Each row comes from the steps of one path. Every step used is in the known rows, and no mark comes twice. Write the path behind each row, first mark first.
(in the rows, 128 means zero)
Known rows
gimi, beli, pegud, bezop, sufik, sugog: [126 167 140 144 148 143 156 139 146  77 150 139 115 120 140 154 110 132
 133 154 127 146 130 127 136 111 112 136 125 120 110  73 130 131 124  84]
beli, pegud, bezop: [129 157 138 128 135 143 136 145 157  88 138 129 113 128 124 131 108 125
 129 122 132 147 124 110 133 133 132 132 125 123 104 124 131 118 130 132]
zese, beli: [129 129 143 117 118 133 117 124 104 136 142 131 110 129 127 127 136 139
 126 133 130 115 147 127 107 138 126 130 116 104 130 127 120 129 126 130]
gemuk, fozifi: [119 123 129  86 127 111 122 119 117  43 118 137 120 118 133 130 139 141
 115 122 125 129 124 127 148 126 129 136 126 119 121 125 129 127 129 121]
gemuk, gimi, bezop, zese: [122 140 113 143 143 136 136 116 132 102 101 139  84 144 142 113 139 121
 185 116 125 153 121 144 154 124 106 135 121 158 123 170 131 132 131 113]
gimi, bezop, sufik, sugog, pegud: [126 160 128 125 139 136 161 142 132 126 139 146 139 107 142 149 141 142
 176 148 125 149 126 110 119 102  97 137 125 134 126  78 124 139 124  46]
sopu, zese, beli: [128 134 145 122 122 151 137 124 110 123 150 128  70 135 133 108 122 148
 127 139 129 133 143 112 109 137 123 133 110  65 134 118 104 118 130 133]
bezop, zese, beli, gimi: [131 139 134 117 122 135 153 120 111 134 105 139  69 143 134 113 142 136
 124 135 134 148 148 123 118 164 129 136 110 131 122 155 133 143 120 125]
zese, sopu: [131 127 154 119 124 125 126 123 132 111 126 132 134 130 131 127 139 168
 126 141 127 130 127 177 139 128 141 130  89 171 137 131 127 129 125 126]
beli, gimi: [131 137 127 125 128 125 136 128 135 130  89 127 130 132 126 127 129 128
 126 126 135 148 131 115 130 151 130 135 128 135 132 155 134 138 121 126]
sopu, zese, beli, pegud, bezop: [130 163 152 122 128 161 142 140 142  82 157 129  66 133 128 115 102 141
 128 131 133 151 137  97 118 138 128 137 110  70 107 117 111 111 132 134]
sibod, sopu, zese, beli, pegud, bezop: [130 152 156 112 126 153 141 137 142  83 155 127  61 143 130 106 113 151
 132 134 133 150 144 110 120 141 119 136 116 140 114 116 110 109 129 136]
pegud, bezop, sufik, sugog: [126 153 139 116 145 138 146 135 147  84 148 137 115 117 142 153 110 129
 142 162 124 142 132 131 125 101 120 132 129 134 142  56 132 131 127  80]
zese, beli, gimi: [132 136 141 116 120 132 128 126 113 136 102 131 115 133 126 126 138 140
 123 131 137 136 146 112 111 161 128 137 117 113 135 150 126 138 121 128]
sugog, gimi, beli, pegud, bezop: [124 166 141 164 124 152 136 143 156  83 134 136 117 138 122 132 132 128
 126 116 133 142 119  98 143 149 118 137 128 113 125 227 129 121 125 122]
sugog, gimi, bezop: [127 147 121 140 114 138 120 132 135 131 119 137 136 132 128 129 160 132
 190 119 128 144 117 111 127 145  97 139 130 128 161 252 126 130 125 117]
gemuk, gimi: [118 120 128 132 144 124 106 116 133  98  91 123 133 137 129 128 136 120
 129 119 130 130 127 135 146 114 131 127 128 142 130 149 126 124 134 126]
beli, gimi, sugog, sufik: [127 129 132 148 134 139 110 134 135 128  97 138 126 115 116 147 137 123
 111  75 133 154 118 116 136 120 122 131 134 143 153  93 135 135 125  74]
bezop, zese, beli, sufik: [128 135 135 111 123 134 140 123 107 133 142 139  69 142 133 124 142 135
 120 134 132 147 143 134 116 154 129 127 114 126 133 109 132 139 128 155]
sugog, zese, beli, gimi, bezop, sufik: [132 142 129 107 125 134 116 129 116 136 109 147 136 133 149 160 145 145
 182 125 130 183 145 115 103 152  96 144 115 106 150 131 115 137 119  79]
sufik, sugog, pegud, bezop, zese, sopu: [128 159 159 128 135 154 168 134 150  72 146 149  78 134 138 108 131 173
 135 163 123 159 127 164 148 113 139 134  80 194 124 108 135 136 127  81]
beli, sufik, sugog, pegud, bezop, zese: [125 166 133 131 140 156 169 142 151  89 148 144  69 133 133 115 123 135
 133 148 129 169 123 112 137 121 129 131 121 152 125  93 141 137 131  99]
beli, pegud, bezop, sufik, sugog, gimi: [121 162 139 115 128 138 154 140 153  87 137 144 115 131 136 149 146 136
 136 152 129 161 131 108 124 124 123 132 126 142 134 171 133 130 125  96]
lipu, bezop: [126 123 113 131 131 142 127 135 138 122 129 132 133 120 131 128 114 135
 182 150 128 126 108 185 129 136 121 126 130 127 145 131 137 137 128 124]
gimi, beli, pegud, bezop: [128 165 140 163 136 150 136 144 152  81 141 130 116 130 123 133 108 125
 126 118 132 138 122 112 144 137 119 138 127 108 103 145 126 120 127 122]
gimi, bezop, sufik, sugog: [128 148 124 121 142 129 145 130 129 119 139 140 130 114 146 152 127 134
 184 157 123 146 128 139 123 102  96 135 129 131 135  78 128 138 124  81]
lipu, beli: [125 124 136 146 151 155 131 123 111 135 130 122 133 128 128 127 128 135
 125 153 129 129 152 176 119 148 127 129 128 122 134 126 122 127 123 124]
gemuk, gimi, bezop, sufik, sugog: [122 143 123 124 153 127 129 121 134  93 112 137 133 121 148 152 131 130
 186 152 125 147 129 144 136  94  99 136 127 142 138  88 127 136 128  79]
gimi, bezop, sufik: [129 148 122 118 131 125 144 132 131 130 127 139 134 114 147 167 134 126
 184 121 123 142 131 132 122 126  98 136 126 122 144 104 123 131 123  79]
beli, pegud, bezop, sufik, sugog: [126 161 138 112 146 135 157 141 150  84 148 138 113 119 141 152 111 129
 137 159 127 155 134 124 127 104 122 132 125 133 109  54 133 131 126  92]
pegud, beli, gimi, sugog, zese: [129 119 123 158 133 159  95 124 108 131 109 134 135 148 120 125 134 153
 115  79 134 187 123 111 126 112 120 132 120 125 127 178 122 127 125 107]
gimi, sugog: [125 123 131 147 127 134 125 125 128 127 128 131 121 123 119 129 128 128
 113  77 127 122 122 128 134  90 120 124 130 137 113 151 129 126 127 114]
lipu, sugog: [125 129 132 129 123 125 129 124 129 130 129 131 130 124 125 127 133 135
 125 164 128 126 109 176 127 116 127 131 129 136 128 133  92 145 127 125]
sibod, sopu, zese, beli, pegud: [131 134 147 105 122 137 148 127 116 118 147 127  66 146 132 101 135 159
 125 136 135 147 147 119 113 144 119 133 114 140  95 117 107 115 124 148]
sopu, zese: [128 134 131 133 131 148 149 127 135 114 137 124  81 134 136 107 111 139
 130 133 126 146 122 114 130 127 124 131 122  83 132 118 109 115 133 129]

Which path is each row?
[127 145 128 153 138 155 136 138 106 139 136 133 128 121 113 142 140 150
 110  81 135 145 122 105 126 109 122 125 122 124 133 121 128 127 133 105]
gimi, sugog, pegud, beli, sufik
[132 144 141 129 125 135 150 122 131 110 128 146  90 138 144 114 142 163
 175 138 122 151 122 186 148 134 119 138  83 185 129 155 132 135 123 113]
gimi, bezop, zese, sopu
[127 136 148 110 130 153  98 130 117  94 162 145 112 139 141 143 126 153
 138 162 127 171 149 117  99 117 120 134 113 100 142  76 116 132 126  90]
pegud, bezop, sufik, sugog, zese, beli
[125 150 134 117 139 132 167 139 130 123 140 144 134 110 140 149 141 143
 131 152 127 143 132 110 120 100 120 131 123 139 122  61 125 139 126  52]
bezop, sufik, sugog, pegud
[128 139 143 116 134 150 135 126 115 114 155 129  77 132 131 112 120 153
 125 170 134 153 137 122 110 124 120 131 119  83 138  69 120 132 129 154]
sopu, zese, beli, sufik, sugog
[130 130 137 116 125 139 106 128 106 124 153 138 117 147 128 115 137 154
 122 155 136 177 145 112 105 128 125 134 113 105  81 111 120 135 126 142]
sufik, sugog, zese, beli, pegud
[126 164 151 102 131 150 164 140 141  84 154 138  71 126 146 150 109 140
 129 131 128 155 146 107 112 134 123 135 108  78 118  72 107 113 129  95]
sopu, zese, beli, pegud, bezop, sufik
[129 136 144 111 124 147 130 128 115 125 145 129  77 137 130 120 125 146
 120 135 135 149 140 115 110 148 124 130 116  71 148 100 111 124 130 161]
sopu, zese, beli, sufik
[128 131 120 123 138 138 107 130 125 118 142 145 146 135 149 144 132 145
 178 154 125 194 126 128 117 106  98 137 125 124 137  92 119 137 124  84]
gimi, bezop, sufik, sugog, zese
[126 156 144 141 152 162 140 140 142  95 141 124 117 128 124 129 111 130
 126 142 133 147 145 151 127 147 131 134 124 118 111 123 127 118 127 128]
lipu, beli, pegud, bezop
[124 150 133 130 105 144 139 117 108 134 139 152  70 142 135 113 171 145
 175 156 128 141 128 156 114 149 102 141 112 128 145 236 101 148 124 115]
lipu, sugog, gimi, bezop, zese, beli
[133 159 118 128 141 136 149 131 114 133 104 139 133 119 143 168 134 140
 186 118 130 157 134 124 122 144  97 142 119 118 155 120 127 132 123  70]
pegud, beli, gimi, bezop, sufik
[126 138 130 112 141 123 152 127 127 116 141 138 126 119 143 150 128 133
 135 164 124 138 135 140 123 103 120 128 127 137 129  56 130 137 125  90]
bezop, sufik, sugog
[120 154 139 119 125 139 143 135 151  86 137 144 117 129 137 150 143 133
 142 156 126 150 131 114 123 120 120 131 129 141 167 177 134 132 126  84]
pegud, bezop, sufik, sugog, gimi
[136 156 136 141 136 149 155 121 114 112 109 144  87 142 139 115 144 176
 176 134 128 166 127 176 149 149 119 143  76 179 138 169 135 136 122 104]
pegud, beli, gimi, bezop, zese, sopu
[126 144 133 133 135 140 150 138 130 127 140 136 133 118 126 119 136 145
 130 153 130 138 126 107 124 105 123 131 127 137 115  98 127 139 128  85]
sufik, sugog, pegud
[127 165 143 130 141 153 138 151 157  87 147 135 123 119 122 130 117 140
 133 147 133 156 121  98 128 115 125 132 129 131 142  84 133 133 132  98]
beli, sufik, sugog, pegud, bezop
[125 143 126 138 131 148 125 127 112 122 135 135 122 140 121 129 155 151
 130 155 135 157 126 115 121 134 123 128 128 131 172 193 139 134 130 140]
pegud, beli, sufik, sugog, gimi
[134 155 134 132 123 152 136 128 123 129 109 130  92 132 134 114 125 147
 185 126 134 160 134 102 115 160  96 149 114  74 143 164 110 129 123 120]
sopu, zese, beli, gimi, bezop
[129 154 143 117 136 152 139 129 126  93 159 140  64 138 133 116 121 139
 132 168 131 154 141 133 119 127 125 132 118 128 136  79 141 140 128 141]
pegud, bezop, zese, beli, sufik, sugog
[121 127 120 127 148 135  91 121 128  95 115 142 148 142 150 145 138 141
 180 148 126 194 127 132 131  95 101 135 126 134 139 107 119 133 128  83]
gemuk, gimi, bezop, sufik, sugog, zese
[129 134 141 113 133 135 117 126 110 125 149 132 111 129 125 126 130 145
 124 167 135 139 142 132 110 125 123 129 123 115 136  78 132 143 127 153]
zese, beli, sufik, sugog
[129 150 128 150 138 155 142 138 100 138 141 131 133 122 121 131 138 153
 129 120 131 132 128 101 123 123 127 131 116 117 132 122 122 122 133  82]
sugog, pegud, beli
[133 121 148 147 129 154  99 121 111 114 109 140 140 149 123 126 143 191
 114  97 132 184 124 160 137 113 134 132  83 167 136 174 122 128 122 105]
pegud, beli, gimi, sugog, zese, sopu
[132 141 132 130 116 143  94 125 115 138 107 141 136 140 130 125 145 152
 182 150 135 179 126 141 108 152  96 150 120 106 141 185  92 150 119 117]
lipu, sugog, zese, beli, gimi, bezop
[124 139 130 160 121 136 122 130 130 123 120 137 133 141 123 140 155 132
 116 118 135 141 117 116 138 159 115 131 136 118 169 225 130 135 124 147]
sugog, gimi, beli, sufik
[128 122 126 156 138 146  88 129 121 110 142 138 144 148 131 123 129 149
 123 152 133 189 120 126 130 122 113 132 132 115 139 114 125 141 126 139]
gimi, beli, sufik, sugog, zese
[128 133 135 140 150 150 140 125 120 139  92 123 135 132 126 126 132 134
 123 149 135 148 152 161 122 168 128 136 128 129 140 151 129 136 117 122]
lipu, beli, gimi
[128 149 143 113 125 148 134 131 125 106 147 140  61 141 132 126 127 133
 126 132 132 150 141 125 119 152 131 131 115 120 143 110 134 132 128 148]
pegud, bezop, zese, beli, sufik
[130 131 146 123 124 131 156 118 129 106 129 144  85 143 140 112 143 163
 126 145 123 144 130 188 148 132 144 129  81 191 122 135 135 134 125 121]
bezop, zese, sopu
[120 138 130 168 146 130 124 124 131  96 101 128 132 140 126 131 132 122
 117 112 135 136 122 127 156 130 118 132 126 127  89 164 124 126 128 132]
gemuk, gimi, beli, pegud
[130 147 113 139 130 139 154 125 127 129 131 144  81 137 142 112 133 126
 183 124 123 153 119 137 139 135 104 137 121 142 117 154 134 134 127 114]
gimi, bezop, zese
[126 133 133 118 139 146 107 135 141  87 149 143 133 138 144 145 116 145
 141 158 125 189 130 121 118 104 120 131 126 125 140  73 122 131 127  84]
pegud, bezop, sufik, sugog, zese
[124 151 123 120 118 126 145 132 135 128 120 146 136 123 146 165 161 129
 187 120 124 149 127 120 121 139  97 136 126 131 167 198 123 130 123  78]
sugog, gimi, bezop, sufik
[129 135 129 121 140 131 127 130 129 118 137 130 123 127 127 127 123 136
 126 162 132 151 125 135 127 115 124 127 134 134 135  80 138 142 127 151]
beli, sufik, sugog
[125 162 142 115 133 138 159 147 153  97 137 142 128 111 141 167 127 131
 136 121 125 141 131 103 122 120 126 131 122 130 144  79 122 123 129  46]
sugog, pegud, bezop, sufik
[130 154 123 119 142 128 151 131 135 119 111 140 132 116 146 150 129 133
 183 156 128 160 130 130 123 120  97 141 128 136 138  95 131 145 120  80]
beli, gimi, bezop, sufik, sugog
[128 111 157 147 137 160 101 117 121 116 102 137 149 148 125 122 144 183
 109 118 132 186 141 199 131 128 134 133  89 173 132 177 116 133 115 109]
lipu, beli, gimi, sugog, zese, sopu
[119 141 124 164 129 147 143 130 134 106 132 148 135 127 139 148 145 142
 169 165 126 131 112 166 134 135  98 134 132 124 170 201 134 144 122  82]
lipu, bezop, sufik, sugog, gimi, beli
[127 132 138 102 129 134 123 128 106 124 152 145 119 141 141 141 141 154
 125 156 133 181 150 117 100 123 121 133 111 108  88  77 118 136 123 114]
bezop, sufik, sugog, zese, beli, pegud
[130 122 152 148 133 143  93 124 125  94 138 143 148 151 133 125 138 185
 119 164 131 183 120 175 142 123 126 132  93 158 146 122 125 141 123 136]
gimi, beli, sufik, sugog, zese, sopu
